Each row was made from one small tree. The marks that hang from a mark follow it in brackets, in alphabetical order. Every link used is in the known rows. Write each row's tree.
Known rows:
suzab{sige zata}: [ 2.65  2.35 -0.77  1.68 -0.05  0.94  2.50  1.09 -4.41  1.74 -1.43  0.58
 -1.18 -1.60 -0.32 -1.61 -0.41 -0.65]
berev{suzab{zata} tude}: [ 4.05  4.73  0.13  2.37  0.29  0.51  0.25  0.68 -2.09  1.12 -2.08 -0.56
 -1.06  0.61  0.63  1.94 -3.20 -3.08]
tude{vudub{suzab}}: [ 0.19  1.87 -0.37 -0.03  0.96 -2.96 -1.30  1.66  1.35  1.13 -3.48  0.86
  0.86  3.29  1.53 -0.21 -0.25 -0.36]
fedo{zata}: [-0.21  0.92 -1.84  0.45  1.05 -0.91  1.74  0.25  1.61  0.56  1.30 -0.61
 -0.57 -2.06 -1.13  1.24 -1.74 -0.23]
vudub{saze tude{berev}}: [ 0.18 -0.08  1.75 -1.25 -1.91 -0.73 -0.50 -0.01  2.12  1.08 -4.50 -0.67
  0.89  0.50  3.84  2.17  3.83  0.16]
saze{vudub{suzab{sige zata} tude{berev}}}: [ 2.31  4.86  1.59  1.53 -2.57 -2.52  3.78  1.80 -1.56  0.65 -8.00 -0.66
  0.13  1.47  3.61  1.84  1.59 -1.32]
vudub{saze suzab{sige zata}}: [ 1.31  2.64  0.98  0.85  0.23 -1.97  1.99  0.71 -3.35  3.09 -4.72  3.18
 -0.91  0.11  1.25 -0.99  0.96 -1.68]
zata{suzab{sige}}: [ 1.83  1.98  0.53  1.21  1.30 -0.42  2.27 -0.76 -2.94  2.42  0.96 -0.16
  1.59 -2.33 -1.32  0.81 -0.60 -0.68]
saze{vudub{suzab{sige zata} tude}}: [ 1.10  3.38  2.39  2.10 -2.31 -2.70  3.34  2.68 -2.11  0.64 -6.92  0.53
  0.38 -0.19  4.06  0.36  1.83 -2.14]
fedo{zata{suzab}}: [-0.15  2.66 -0.87  1.60  2.45 -0.72  1.84 -0.52  1.67  1.68  3.20 -1.67
  0.01 -2.95 -2.20  3.18 -2.99 -0.91]
suzab{sige zata{fedo}}: [ 2.30  2.86 -2.64  3.71  1.12  0.52  2.58  2.24 -5.22  1.86 -1.03 -1.50
 -2.08 -2.22 -1.55 -0.33 -1.75 -0.36]
suzab{zata}: [ 1.09  2.09 -0.41  1.69  0.28  1.45  0.31  0.82 -1.38  0.69 -0.54 -0.27
 -2.37 -0.11 -0.01 -0.19 -0.95 -0.86]
vudub{saze suzab{zata{fedo}} tude}: [-1.00  2.93  0.78  3.35  0.45 -2.30 -0.06  2.71 -0.45  1.34 -5.04 -1.13
 -1.31 -0.43  2.50  2.30  1.72 -2.25]
berev{suzab}: [ 0.76  3.08  1.23  0.03  0.78 -0.40  0.13 -1.20  0.40  0.62 -1.83 -0.27
 -0.15  2.17 -0.71  0.87 -1.88 -1.42]
suzab{zata{fedo}}: [ 0.60  2.40 -2.24  3.58  1.26  1.09  0.40  2.04 -2.27  0.89 -0.31 -2.26
 -3.06 -0.54 -1.34  0.75 -2.24 -0.15]
saze{vudub{suzab}}: [-1.48  0.97  1.73  0.01 -0.95 -3.16  0.77  0.83  1.56 -0.20 -3.92  1.04
  0.51  3.16  1.92  0.96 -0.44 -0.58]
vudub{saze suzab{zata}}: [-0.40  2.39  1.46  0.75  0.54 -1.63 -0.02  0.60 -0.43  2.15 -3.78  2.31
 -1.95  1.77  1.45  0.23  0.26 -1.75]
vudub{suzab{sige zata} tude}: [ 1.81  4.24  1.10  2.51 -0.42 -1.49  3.10  1.26 -3.43  0.15 -4.53  0.19
  0.42 -1.96  1.92  0.11  2.23 -2.65]
sige{suzab{zata}}: [-0.05  3.83 -0.89 -0.37  0.80  0.33 -0.80 -0.31 -1.43  1.79  0.99 -2.14
 -1.48  1.13 -1.57 -0.02 -1.83 -0.99]
zata{suzab}: [ 0.22  1.65  1.02  1.18  1.51  0.00 -0.02 -0.84  0.02  1.40  1.80 -1.00
  0.57 -0.84 -1.05  1.95 -1.16 -0.75]
tude{berev vudub{suzab{sige}}}: [ 3.21  3.79 -1.63 -0.61  0.44 -3.24  1.28  0.86 -1.01  1.92 -5.71  0.61
  1.60  3.23  1.11  0.08  0.26  0.41]
saze{vudub{suzab{sige zata{fedo}} tude}}: [ 0.62  3.73  0.37  4.14 -1.30 -3.03  3.39  3.94 -2.97  0.99 -6.53 -1.61
 -0.22 -0.61  2.67  1.59  0.60 -1.65]

Which tree is each row?
[ 5.33  3.04 -0.95  0.62 -0.04 -2.17  0.26  2.09 -2.51  3.06 -4.50  0.70
  2.79  0.91  2.36  0.05 -1.44 -1.50]  berev{suzab{sige} tude{vudub}}
[ 0.54  3.47  1.09  0.23 -0.54 -2.12  1.21 -0.55  1.57 -1.86 -4.30 -1.53
  1.34  1.40  1.71  3.06  2.34 -1.18]  vudub{suzab tude{berev}}
[ 5.69  5.01 -0.24  2.53 -0.01  0.03  2.50  0.86 -5.25  2.03 -3.02  0.42
 -0.07 -0.97  0.42  0.75 -2.44 -2.95]  berev{suzab{sige zata} tude}
[ 4.49  1.41  0.40 -0.62 -0.51 -3.04 -0.97  2.22 -1.85  4.97 -6.09  2.21
  2.71  1.40  4.12 -0.12 -0.12 -1.33]  berev{suzab{sige} tude{vudub{saze}}}
[ 0.61  2.01  0.17 -1.81  0.24 -3.45 -1.74  0.75  2.76  3.11 -6.51  1.30
  0.41  5.17  3.18  1.05  0.93  0.56]  tude{berev vudub{saze suzab}}
[ 4.06  2.26 -0.61  1.49 -0.17 -3.37  0.04  3.92 -3.45  4.60 -6.22  3.20
  0.97  0.42  4.45 -0.53  0.54 -1.86]  berev{tude{vudub{saze suzab{sige zata}}}}
[-0.65  2.98  2.62  2.10 -2.09 -2.42  1.18  2.65  0.88 -0.39 -6.16 -0.40
 -0.48  1.52  4.18  1.62  1.20 -2.10]  saze{vudub{suzab{zata} tude}}
[-0.61  0.40  0.76 -1.13  0.50 -3.87 -2.42  1.87  2.35  3.11 -5.27  2.61
  0.74  3.77  3.47 -0.57  1.28 -0.18]  tude{vudub{saze suzab}}
[ 3.70  4.89  0.10 -0.54  0.12 -0.38  2.84 -2.14 -1.94  1.59 -4.16 -0.64
  0.61  2.20 -1.02  1.09 -1.50 -0.74]  tude{berev{suzab{sige}}}
[ 0.12  0.67  1.79 -0.58 -3.38 -1.12  0.68  1.04  2.52 -0.56 -5.25 -2.12
  1.15  1.93  4.07  2.69  2.04  0.47]  saze{vudub{tude{berev}}}
[ 2.69  5.69 -1.52  1.41  1.41 -0.76 -1.96  2.18  0.79  5.23 -7.01 -2.12
 -3.04  5.58  1.37  1.98 -3.19 -0.08]  tude{berev{suzab{zata{fedo}}} vudub{saze}}
[-0.31  4.20 -3.01  1.74  1.80  0.12 -0.78  0.86 -2.29  1.93  1.38 -4.22
 -2.27  0.61 -2.88  1.02 -3.04 -0.57]  sige{suzab{zata{fedo}}}
[ 1.59  5.36  0.73  1.76 -0.50 -0.72  1.54  0.22  0.01 -0.88 -4.82 -1.86
 -1.04  1.16  1.68  2.86  1.29 -2.00]  vudub{suzab{zata} tude{berev}}
[ 3.33  5.91 -1.53  3.78  1.88  0.14  2.61  1.00 -4.74  2.67 -2.93 -1.70
 -2.02  0.05 -2.25  0.45 -3.36 -1.74]  berev{suzab{sige zata{fedo}}}
[ 0.85  2.25  1.50  1.02 -0.58 -2.77  2.81  0.50 -2.10 -0.55 -3.94  0.38
  2.77 -1.83  1.95  0.38  3.43 -2.00]  vudub{suzab{sige} tude}
[ 4.32  7.42 -0.86  3.56  0.48  0.35  3.24  0.89 -3.50  1.53 -5.65 -4.13
 -1.10  0.14 -0.20  2.85 -1.09 -1.93]  vudub{tude{berev{suzab{sige zata{fedo}}}}}
[ 2.27  2.08 -0.10 -1.69 -0.07 -3.88  0.16  1.03 -0.17  4.09 -7.41  2.33
  1.41  3.66  2.96 -0.36  1.53  0.59]  tude{berev vudub{saze suzab{sige}}}
[ 3.63  2.75 -0.47  0.50  0.23 -1.63 -1.78  1.79  0.35  2.09 -3.47 -0.14
  1.75  2.53  2.39  1.27 -2.24 -1.56]  berev{suzab tude{vudub}}
[-1.74  0.28  3.09 -0.22 -0.94 -3.26 -0.40  0.57  1.73  0.42 -4.88  1.21
  1.69  0.07  4.01  1.50  3.93 -1.84]  vudub{saze suzab tude}
[-1.68  0.99  3.22  0.50 -2.32 -3.62  0.87  1.73  2.20 -1.09 -5.48 -0.13
  1.79  1.54  4.23  1.90  2.20 -1.43]  saze{vudub{suzab tude}}
[ 1.55  2.89 -1.21  1.58  2.22 -1.33  4.08 -0.28 -1.48  2.75  2.24 -0.82
  1.07 -4.37 -2.22  2.07 -2.41 -0.95]  fedo{zata{suzab{sige}}}
[ 3.92  6.89 -0.96  0.44  0.95  0.55 -0.88  0.64  0.62  3.01 -5.52 -1.63
 -2.25  5.61  0.81  1.10 -3.26 -0.61]  tude{berev{suzab{zata}} vudub}
[ 1.47  2.47 -1.36  3.24  2.22 -0.74  2.32  0.51 -3.62  2.53  1.41 -2.09
  1.02 -3.00 -2.43  1.86 -1.90 -0.44]  zata{fedo suzab{sige}}
[ 4.87  5.55 -0.14 -0.41  0.08 -0.70  0.03  1.05 -1.42  6.04 -8.31  0.76
 -1.31  4.53  2.56 -0.35 -1.27 -0.49]  tude{berev{suzab{sige zata}} vudub{saze}}
[ 1.00  3.65  2.88 -0.54 -2.66 -1.55  0.94  0.00  3.01  0.30 -7.19 -2.36
  0.96  4.20  3.45  3.66  0.18 -0.85]  saze{vudub{tude{berev{suzab}}}}
[ 0.89  3.14  2.97 -1.33 -1.13 -1.13 -0.39 -1.14  2.43  1.46 -6.50 -1.13
  0.68  2.72  3.10  3.01  1.97 -1.26]  vudub{saze tude{berev{suzab}}}
